What can hang from each mark:
zodo: mevuni
bebo: mevuni
pilas: mevuni
gose: mevuni
duku: diman
fuva: mevuni
tanavan: mevuni
mevuni: bebo duku gose ruken zodo

Every row comes from one small tree of marks. Brackets hold a mark, then the marks that hang from it, in alphabetical order. Every link used is in the known rows. Which tree was each row made from?
(in the rows, 128 means zero)
Known rows:
(pilas mevuni): 116 139 129 133 123 122 124 131 131 124 132 121 131 131 123 142 134 117 114 126
(mevuni bebo duku gose ruken): 111 142 133 130 131  74  96 132 147 136 114 119 118  97 134 104 139 149 135 116
(mevuni (duku diman) gose ruken zodo): 107 141 108 123 138  62 105 142 147 130 133 123 132 104 146 121 128 135 143 128
(tanavan (mevuni (duku diman) gose)): 122 138  93 133 127  87 126 147 134 123 127 120 110 104 138 139 135 112 156 142
(fuva (mevuni duku)): 116 131 122 129 140 101 116 133 129 130 129 121 119 113 146 126 137 117 139 128
(mevuni bebo (duku diman) gose ruken zodo): 106 144  98 115 137  54  94 140 154 138 127 117 113  93 138 114 135 153 141 118
(gose mevuni): 127 135 130 140 128 132 136 131 137 130 137 122 118 133 127 143 134 122 139 147
(mevuni bebo ruken zodo): 102 136 124 115 138  92 108 120 141 140 122 122 112 111 127 111 125 148 117 127
(pilas (mevuni duku gose ruken zodo)):  95 152 133 133 131  82 107 136 143 130 131 116 136 112 132 130 131 127 125 129
(bebo (mevuni duku gose ruken zodo)): 105 137 134 128 143  77 114 128 149 132 137 126 119 111 146 127 125 135 150 126
(pilas (mevuni bebo duku gose zodo)): 101 157 115 123 128  88 105 139 146 138 129 109 120 102 120 133 137 147 131 122
(tanavan (mevuni duku gose)): 116 143 110 136 128  96 125 142 132 127 121 119 113 101 134 132 132 119 155 145
(zodo (mevuni bebo (duku diman) gose ruken)): 129 127 105 125 125  89 101 135 142 125 124 116 110 114 143 137 148 120 126 107
(fuva (mevuni duku ruken)): 110 129 132 133 142  90 111 129 130 127 125 124 121 115 152 119 137 111 129 129
(gose (mevuni bebo ruken)): 118 134 132 138 130 114 123 125 143 133 129 121 110 127 128 131 138 128 128 142
(gose (mevuni bebo (duku diman) ruken zodo)): 115 142 123 133 135  83 118 134 148 136 141 117 107 118 138 132 136 125 139 141
(bebo (mevuni ruken)): 118 121 141 133 138 103 126 119 139 123 135 134 119 132 144 131 127 117 131 124
(zodo (mevuni bebo duku gose ruken)): 123 131 122 129 126  97 100 130 140 129 119 114 113 112 139 131 144 127 126 111

Write each row's tree:
107 155 108 113 135  81 101 139 149 148 124 110 111  87 122 115 132 173 153 122
(mevuni bebo duku gose zodo)
 96 151 124 120 138  64  93 133 151 145 119 115 116  89 132 105 131 162 141 123
(mevuni bebo duku gose ruken zodo)
115 143 117 127 133 117 127 129 144 141 135 115 104 119 120 138 133 143 141 146
(gose (mevuni bebo zodo))
 94 142 104 118 146  72  95 133 144 139 120 114 108  91 141 116 139 147 140 128
(fuva (mevuni bebo duku gose ruken zodo))
115 131 138 135 137  84 116 127 146 126 133 129 122 116 147 127 131 126 146 120
(bebo (mevuni duku gose ruken))
118 135 106 121 139  81 120 137 150 130 145 124 114 112 144 141 130 136 159 122
(bebo (mevuni (duku diman) gose zodo))
 98 142 133 130 131 102 117 128 136 126 133 122 133 127 129 135 127 117 108 132
(pilas (mevuni ruken zodo))
124 123 115 129 126 119 112 128 135 121 121 122 124 126 138 141 138 119 120 120
(zodo (mevuni gose ruken))
122 131 120 123 140  85 126 132 143 129 150 127 113 122 148 141 127 120 152 121
(bebo (mevuni (duku diman) zodo))
130 128  97 119 123 124 109 131 139 130 119 114 107 115 125 144 144 140 128 113
(zodo (mevuni bebo gose))
130 134 111 124 123 109 106 134 139 132 122 111 109 110 132 138 145 133 135 110
(zodo (mevuni bebo duku gose))
115 128 130 127 143  72 121 127 144 126 147 130 116 124 155 133 125 113 142 122
(bebo (mevuni (duku diman) ruken zodo))
115 135 137 126 141  91 125 127 141 133 145 125 116 119 143 134 124 126 151 125
(bebo (mevuni duku zodo))
142 122 115 129 124 111 120 136 129 120 136 120 120 131 147 149 141 101 128 112
(zodo (mevuni (duku diman)))
110 145 118 131 134  91 130 138 128 132 130 119 109 105 136 131 122 111 152 150
(tanavan (mevuni duku zodo))
122 125 108 124 125 112 104 126 140 127 116 117 109 117 131 136 143 132 118 114
(zodo (mevuni bebo gose ruken))
133 122 120 127 126  93 107 130 135 123 128 119 110 124 147 136 144 105 117 107
(zodo (mevuni bebo (duku diman) ruken))
126 136 131 140 130  91 121 133 145 130 137 120 110 124 140 132 142 116 135 135
(gose (mevuni bebo (duku diman) ruken))
105 128 104 126 141 102 108 130 136 127 118 123 119 111 140 126 139 132 131 132
(fuva (mevuni gose ruken))
122 144 113 128 132  95 124 138 146 138 143 113 103 117 132 140 137 132 149 140
(gose (mevuni bebo (duku diman) zodo))
